Known rows, with every way that one mark hangs from another:
(rutin luso): [ 1.08  1.67 -1.29  4.27  2.10  0.06 -2.29  0.80  3.05  1.27 -0.99  1.72
 -1.94 -1.36 -0.47  0.38  1.35  1.23 -3.37  5.01  2.53 -1.11 -2.51  2.63
 -3.08 -4.62 -0.67 -2.17 -1.27 -1.15  1.61  0.32  0.60 -1.32]
(zake vetu): [ 1.35 -0.59 -1.70  4.09  3.07  0.98 -4.38  0.00  4.27  0.14  1.08  3.27
 -1.68  0.15 -2.62 -0.29  1.72  1.29 -4.04  4.73  1.82 -0.96 -1.40  0.18
 -2.45 -4.91 -3.23 -2.99 -1.72 -1.75  2.48  1.66  1.40  0.28]
(sifi lasug (lateda luso vetu)): [-3.56 -0.16  0.99  4.40  2.03  2.14 -2.22  0.66  0.45 -1.56 -0.12  7.91
 -0.79 -4.67 -0.20  0.57  2.21 -0.08 -3.31  1.96 -2.80 -1.65 -1.82  2.55
 -2.25 -1.29 -3.35  0.43 -2.36 -2.47  1.54 -0.62 -2.22 -0.69]
(sifi lasug (lateda (luso rutin) tefe vetu)): [-2.80 -0.20  3.27  3.55  1.40  1.71 -1.31  0.81 -1.11 -1.80 -0.87  6.95
 -1.41 -5.69  0.13 -0.24  2.27  0.62 -3.68  3.22 -2.90 -2.27 -0.74  3.37
 -1.88  0.24 -2.85 -0.53 -2.87 -2.13  0.09  0.44 -1.16 -0.72]
(sifi lasug lateda): [-2.85  0.18  0.03  4.55  3.06  1.85 -3.79  3.08  2.63  0.14  0.80  6.53
 -1.64 -5.37 -1.82  0.82  0.62  0.26 -2.97  3.58 -1.66 -0.44 -1.90  0.18
 -4.20 -4.22 -2.19 -0.07 -1.54 -1.75  1.83 -1.95 -1.97  1.01]
(lasug (sifi lateda)): [-2.01  0.59 -1.42  3.72  1.21  1.11 -5.13  1.00  2.48 -0.40  0.79  4.89
 -2.31 -3.14 -2.77  0.49 -0.34  1.08 -2.50  4.35 -1.70  0.37 -1.96  0.68
 -3.52 -6.17 -1.56 -1.24 -0.92 -1.38  2.10 -1.32 -2.41  1.18]
(lateda luso tefe): [ 0.59 -0.27  1.60  2.40  0.32 -0.16 -2.09 -1.11  0.25 -1.29 -0.70  4.18
 -1.07 -0.90 -0.79 -0.49  3.75  0.97 -3.45  4.65 -0.64 -1.12 -2.11  2.38
 -2.46 -1.31 -3.07 -2.37 -3.27 -2.09 -0.66  1.78 -0.42 -0.19]
(sifi lasug (lateda feli (luso rutin) tefe)): [-1.28 -0.59  3.59  2.79  2.07  0.90 -2.56  1.46 -1.29 -2.16 -1.21  6.20
 -1.16 -5.35  0.91  0.42  2.15  1.27 -3.13  4.07 -3.05 -1.59 -0.64  2.37
 -3.49 -0.53 -4.34 -0.66 -2.95 -2.22 -0.70 -1.14 -1.62  0.28]
(lasug (sifi (lateda feli))): [-1.94 -0.08 -1.10  3.41  1.78  1.09 -5.20  0.57  1.64 -1.07  0.65  4.95
 -1.84 -2.56 -1.84  0.44 -0.29  1.49 -1.89  4.12 -2.01  0.36 -1.27  0.97
 -4.14 -5.58 -3.04 -1.24 -1.02 -1.64  1.41 -1.85 -2.54  1.62]
(lateda feli sifi): [ 0.17 -0.84  0.05  3.94  1.86 -0.35 -4.96 -1.33  0.28  0.00 -0.83  4.54
 -0.43  1.29 -0.68 -0.07  2.36  3.02 -1.51  3.11  0.11  1.31 -1.09  1.75
 -3.25 -2.64 -5.24 -2.85 -2.26 -3.78 -0.05 -0.52 -1.44  0.50]
(rubigu (sifi lasug lateda)): [-2.71  0.33  0.36  5.55  2.27  2.48 -4.19  3.01  2.76  0.83  0.97  5.98
 -1.99 -4.43 -3.24  0.93  1.09  0.66 -2.68  3.06 -1.36 -2.43 -3.13  0.21
 -3.52 -4.34 -3.10 -0.67 -1.77 -2.35  2.06 -1.66 -3.31  1.72]
(luso rutin): [ 1.10  1.37 -0.26  3.63  1.75 -0.36 -4.36  0.43  2.49  1.16 -1.56  1.57
 -2.82 -2.32 -1.16  1.48  0.87  1.92 -3.12  4.94  2.23 -0.44 -0.67  2.28
 -2.57 -4.56 -0.14 -2.67 -0.92 -1.81  0.78  1.47  0.33 -0.76]
(lasug (sifi (lateda feli luso tefe))): [-1.44 -0.57  0.98  2.68  0.58  0.60 -3.98 -0.12 -0.26 -2.19 -0.10  5.50
 -1.33 -2.47 -1.01 -0.33  1.20  1.55 -2.61  4.42 -3.30 -0.28 -1.42  1.74
 -3.55 -3.23 -3.94 -1.37 -2.25 -1.86  0.08 -1.28 -2.57  1.26]
(sifi (lateda feli luso tefe vetu)): [-0.98 -1.22  1.86  3.38  1.17  1.47 -1.09 -1.66 -2.05 -3.25 -0.20  7.00
 -0.58 -2.30 -0.38 -0.47  2.48  0.97 -2.47  2.85 -2.83 -2.11 -0.53  3.73
 -3.47 -0.30 -6.04 -1.16 -2.29 -3.17 -0.43  0.93 -1.60 -0.66]
(rubigu (sifi lasug (lateda feli (luso rutin) tefe))): [-1.68 -0.24  3.34  4.01  1.39  1.55 -3.19  1.79 -0.34 -0.93 -0.46  5.95
 -1.62 -4.24 -1.33  0.41  2.24  1.16 -3.06  3.14 -2.31 -3.37 -2.09  2.11
 -3.03 -1.15 -4.45 -0.98 -2.82 -2.91  0.00 -0.95 -2.93  1.33]
(rubigu (sifi lasug)): [-1.89  0.25  0.03  5.25  2.16  1.29 -4.45  2.23  3.19  1.44  0.45  4.71
 -1.78 -2.76 -3.03  0.71  1.79  0.44 -2.96  3.06  0.04 -2.01 -3.25  0.69
 -2.63 -4.25 -2.64 -1.41 -2.14 -2.40  0.86 -1.03 -2.35  2.22]

Rows:
[-2.52 -2.60  2.94  3.75  1.84  0.36 -2.06 -1.38 -2.56 -0.81 -0.76  7.44
  0.09 -0.04  0.23 -1.89  3.49  2.17 -1.82  2.49 -2.36 -0.27 -0.17  3.85
 -1.50  1.17 -7.07 -2.30 -4.17 -3.66 -2.02  0.02 -0.71  0.76]  (lateda feli (sifi lasug) tefe vetu)
[-2.48 -1.21  3.81  3.13  1.81  1.19 -1.38  0.37 -2.48 -2.60 -1.20  7.13
 -0.86 -4.89  1.08 -0.21  2.35  0.80 -3.05  2.91 -3.30 -2.24 -0.01  3.91
 -2.10  1.15 -4.85 -0.53 -2.92 -2.83 -0.94 -0.14 -1.32 -0.46]  (sifi lasug (lateda feli (luso rutin) tefe vetu))
[-1.97 -0.72  1.77  2.65  0.50  0.65 -3.31 -0.90 -1.40 -2.29 -0.83  5.55
 -1.73 -2.82 -0.30 -0.30  1.18  1.74 -2.72  3.86 -3.11 -0.96 -0.53  3.55
 -2.21 -2.08 -3.42 -1.54 -2.30 -2.06 -0.25  0.13 -1.88  0.18]  (lasug (sifi (lateda feli (luso rutin) tefe vetu)))
[-2.70  0.07 -1.22  4.13  1.17  1.59 -4.19  0.06  1.61 -0.94  0.76  5.68
 -2.06 -2.68 -2.49  0.09  0.10  0.89 -2.42  3.43 -2.03 -0.03 -1.42  2.03
 -2.57 -4.99 -2.09 -1.12 -1.01 -1.48  2.12 -0.49 -2.07  0.79]  (lasug (sifi (lateda vetu)))
[-2.14 -0.58  1.54  3.81  2.78  1.76 -2.33  3.16  1.41 -0.67  0.93  6.68
 -1.76 -5.66 -1.87 -0.33  1.18  0.37 -2.87  4.49 -2.64 -0.77 -1.78  0.49
 -4.20 -2.82 -3.24 -0.69 -2.14 -1.60  1.04 -1.66 -1.29  1.55]  (sifi lasug (lateda tefe))
[-0.25 -1.37  4.44  2.72 -0.22 -0.89 -1.79 -3.92 -4.27 -2.24 -2.86  5.24
 -0.19  1.21  1.59 -1.19  4.55  3.15 -2.43  2.47 -1.29 -1.04  0.15  5.92
  0.13  2.78 -5.70 -3.39 -4.22 -4.18 -2.47  2.68 -0.52 -1.88]  (lateda feli (luso rutin) sifi tefe vetu)
[-2.14 -0.94  1.02  2.81  0.65  1.00 -3.21 -0.98 -1.20 -2.55 -0.20  6.31
 -1.21 -2.26 -0.79 -0.64  1.59  1.25 -2.42  3.40 -3.58 -0.80 -0.94  3.20
 -2.57 -2.07 -4.36 -1.22 -2.42 -2.13 -0.23 -0.24 -2.23  0.48]  (lasug (sifi (lateda feli luso tefe vetu)))
[-2.73  0.53  1.34  5.06  1.67  2.28 -3.88  1.92  1.92 -0.22  0.47  6.36
 -1.49 -4.08 -2.28  0.88  2.08  0.53 -3.13  2.51 -1.94 -2.94 -3.50  0.77
 -2.88 -2.94 -2.97 -0.49 -2.33 -2.65  2.03 -1.33 -3.64  1.19]  (rubigu (sifi lasug (lateda luso)))
[-1.72 -0.83  2.52  3.29  1.35 -0.44 -4.39 -1.50 -0.99 -1.12 -1.66  6.09
  0.43  0.20  1.90  0.36  4.23  2.26 -2.50  2.42 -1.71  0.57 -1.83  2.26
 -1.89 -0.05 -5.40 -1.53 -4.05 -3.88 -1.13 -1.17 -2.32  0.14]  (lateda feli luso (sifi lasug))
[-2.04  0.20  2.07  3.72  0.78 -0.29 -4.39 -0.90  0.64 -0.40 -1.36  5.66
 -0.09 -0.60  0.66 -0.09  4.03  1.85 -3.11  2.32 -0.99  0.85 -2.71  1.69
 -1.27 -0.89 -3.04 -1.51 -3.92 -2.77  0.68 -0.21 -2.10 -0.36]  (lateda luso (sifi lasug))
[-0.07 -0.51  1.55  3.17  0.73 -0.55 -4.47 -2.98 -0.89 -1.51 -1.77  4.90
  0.53  1.98  0.96 -0.06  4.12  2.70 -2.27  2.18 -0.94  0.77 -1.61  2.68
 -2.30 -0.69 -5.42 -2.29 -3.33 -3.87 -1.05  0.23 -2.19 -0.52]  (lateda feli luso sifi)
[-2.11  0.11  1.52  2.91  0.06  0.92 -3.06 -0.71 -0.50 -1.83 -0.48  5.42
 -2.14 -3.10 -1.21 -0.59  1.22  1.43 -3.19  3.92 -2.53 -0.85 -1.07  3.44
 -1.62 -2.48 -1.80 -1.65 -2.26 -1.59  0.86  0.59 -1.58 -0.16]  (lasug (sifi (lateda (luso rutin) tefe vetu)))
[-1.51  0.01 -0.04  3.27  0.99  1.05 -4.09  1.07  1.72 -0.84  0.80  5.04
 -2.17 -3.18 -2.89 -0.32  0.12  1.35 -2.67  4.97 -2.13  0.27 -1.97  0.85
 -3.71 -5.00 -2.11 -1.74 -1.49 -1.01  1.36 -0.86 -1.87  1.77]  (lasug (sifi (lateda tefe)))
[-0.28 -1.01  5.40  2.26  0.62 -1.12 -3.19 -1.41 -2.99 -1.67 -2.78  4.82
 -0.40 -0.96  1.99 -0.74  4.41  3.14 -2.88  3.55 -1.72 -0.14 -0.58  3.50
 -1.14  1.93 -4.91 -2.73 -4.68 -3.13 -2.62  0.10 -1.20 -0.09]  (lateda feli (luso rutin) (sifi lasug) tefe)
[ 0.60 -0.14  2.71  2.54  1.15  0.71 -2.48 -0.52 -1.28 -2.52 -1.20  4.72
 -1.37 -3.40 -0.09  0.42  1.87  1.73 -2.72  4.07 -1.84 -1.44 -0.47  2.42
 -3.86 -1.24 -4.12 -1.75 -2.06 -2.62 -0.50  0.44 -1.24 -0.58]  (sifi (lateda feli (luso rutin) tefe))
[-1.82  1.06  0.20  3.03  0.52  0.63 -5.11  0.15  1.35 -1.14 -0.61  3.92
 -2.28 -3.33 -1.07  0.55  0.35  1.47 -3.11  4.01 -1.70 -0.02 -1.74  1.64
 -2.38 -4.55 -0.73 -1.48 -1.31 -1.31  1.52 -0.48 -2.27  0.03]  (lasug (sifi (lateda (luso rutin))))
[-3.63 -0.52  1.92  4.25  0.45  0.53 -2.93 -2.28 -0.75 -0.72 -1.43  7.05
  0.37 -0.10  0.82 -0.86  4.57  1.25 -3.04  0.93 -1.78 -0.14 -1.76  3.55
  0.29  0.79 -3.89 -1.43 -4.12 -3.65  0.39  0.98 -1.76 -1.15]  (lateda luso (sifi lasug) vetu)
[-1.53  0.22  2.13  3.32  2.27  1.13 -3.72  1.47 -0.02 -1.72 -1.28  5.81
 -0.90 -5.08  1.26  1.56  1.65  1.33 -3.12  3.18 -2.14 -1.13 -0.71  1.88
 -3.49 -1.65 -3.35 -0.15 -1.81 -2.51 -0.13 -1.54 -2.31 -0.44]  (sifi lasug (lateda feli (luso rutin)))
[-3.49 -0.73  0.66  5.04  1.82  0.79 -3.30 -0.68  0.46  0.48 -0.48  6.69
 -0.53 -0.68 -0.80 -0.65  2.74  1.48 -2.46  2.02 -0.72  0.50 -1.25  3.05
 -0.93 -1.27 -3.71 -1.87 -3.03 -3.19  0.55  0.22 -1.14 -0.09]  (lateda (sifi lasug) vetu)
[-2.75  0.24 -0.41  3.62  0.51  1.52 -4.12 -0.86  0.91 -1.67  0.10  5.97
 -1.62 -2.50 -1.48  0.16  1.21  0.92 -2.88  3.03 -2.70 -0.45 -1.57  2.47
 -2.04 -3.55 -2.24 -0.91 -1.65 -1.76  1.82 -0.16 -2.35 -0.12]  (lasug (sifi (lateda luso vetu)))
[-2.70  0.40  1.13  3.86  2.19  1.72 -3.42  1.65  1.62 -1.08 -0.16  6.87
 -0.83 -5.00 -0.37  1.22  1.89  0.21 -3.37  3.03 -2.44 -0.91 -2.40  0.89
 -3.29 -2.70 -2.58  0.22 -2.19 -2.14  1.66 -1.45 -2.45  0.11]  (sifi lasug (lateda luso))
[-3.02 -1.95  1.92  3.94  3.14  1.95 -1.56  1.40 -0.89 -1.76  0.41  7.86
 -0.70 -4.54 -0.84 -0.37  1.38  0.40 -2.49  3.14 -3.33 -1.55 -0.39  2.59
 -3.86 -0.90 -5.87 -0.38 -2.38 -2.63 -0.31 -1.23 -1.45  1.03]  (sifi lasug (lateda feli tefe vetu))
[-1.49 -1.13  1.05  3.98  2.50 -0.12 -5.02  0.06  0.28  0.08 -0.76  5.80
 -0.24 -0.54  0.06  0.23  2.70  2.40 -1.92  2.92 -0.71  1.14 -1.11  1.47
 -3.18 -1.95 -5.09 -1.84 -3.08 -3.28 -0.32 -1.87 -1.64  1.29]  (lateda feli (sifi lasug))
[-1.83  0.17  0.10  4.31  1.10  1.91 -1.97 -1.31  0.48 -1.95  0.08  6.56
 -1.07 -2.52 -1.06  0.23  1.84  0.45 -2.83  2.14 -1.65 -1.55 -1.39  2.95
 -2.69 -1.94 -3.33 -0.80 -1.64 -2.77  1.92  1.26 -1.76 -1.60]  (sifi (lateda luso vetu))
[-2.57 -0.66 -0.90  3.90  1.66  1.20 -4.37 -0.26  0.78 -1.35  0.48  5.53
 -1.59 -2.45 -1.67  0.05  0.08  1.27 -2.26  3.43 -2.64 -0.02 -0.84  2.35
 -3.28 -4.39 -3.66 -1.03 -0.76 -2.11  1.27 -1.03 -2.19  1.01]  (lasug (sifi (lateda feli vetu)))
[-3.30 -1.27  1.81  4.28  2.70  2.22 -1.17  1.83  0.16 -0.96  0.69  7.87
 -1.40 -5.28 -1.60 -0.92  1.37  0.00 -2.88  3.28 -2.75 -1.59 -1.10  2.11
 -2.97 -1.54 -4.20 -0.51 -2.18 -2.11  0.73 -0.67 -1.21  0.55]  (sifi lasug (lateda tefe vetu))
[-2.23 -0.73  0.51  4.20  3.55  1.62 -3.86  2.58  1.47 -0.72  0.38  6.72
 -0.76 -4.84 -0.90  1.16  0.84  0.59 -2.43  3.51 -2.32 -0.50 -1.08  0.70
 -4.94 -3.35 -4.25  0.01 -1.37 -2.55  0.79 -2.74 -2.06  1.25]  (sifi lasug (lateda feli))
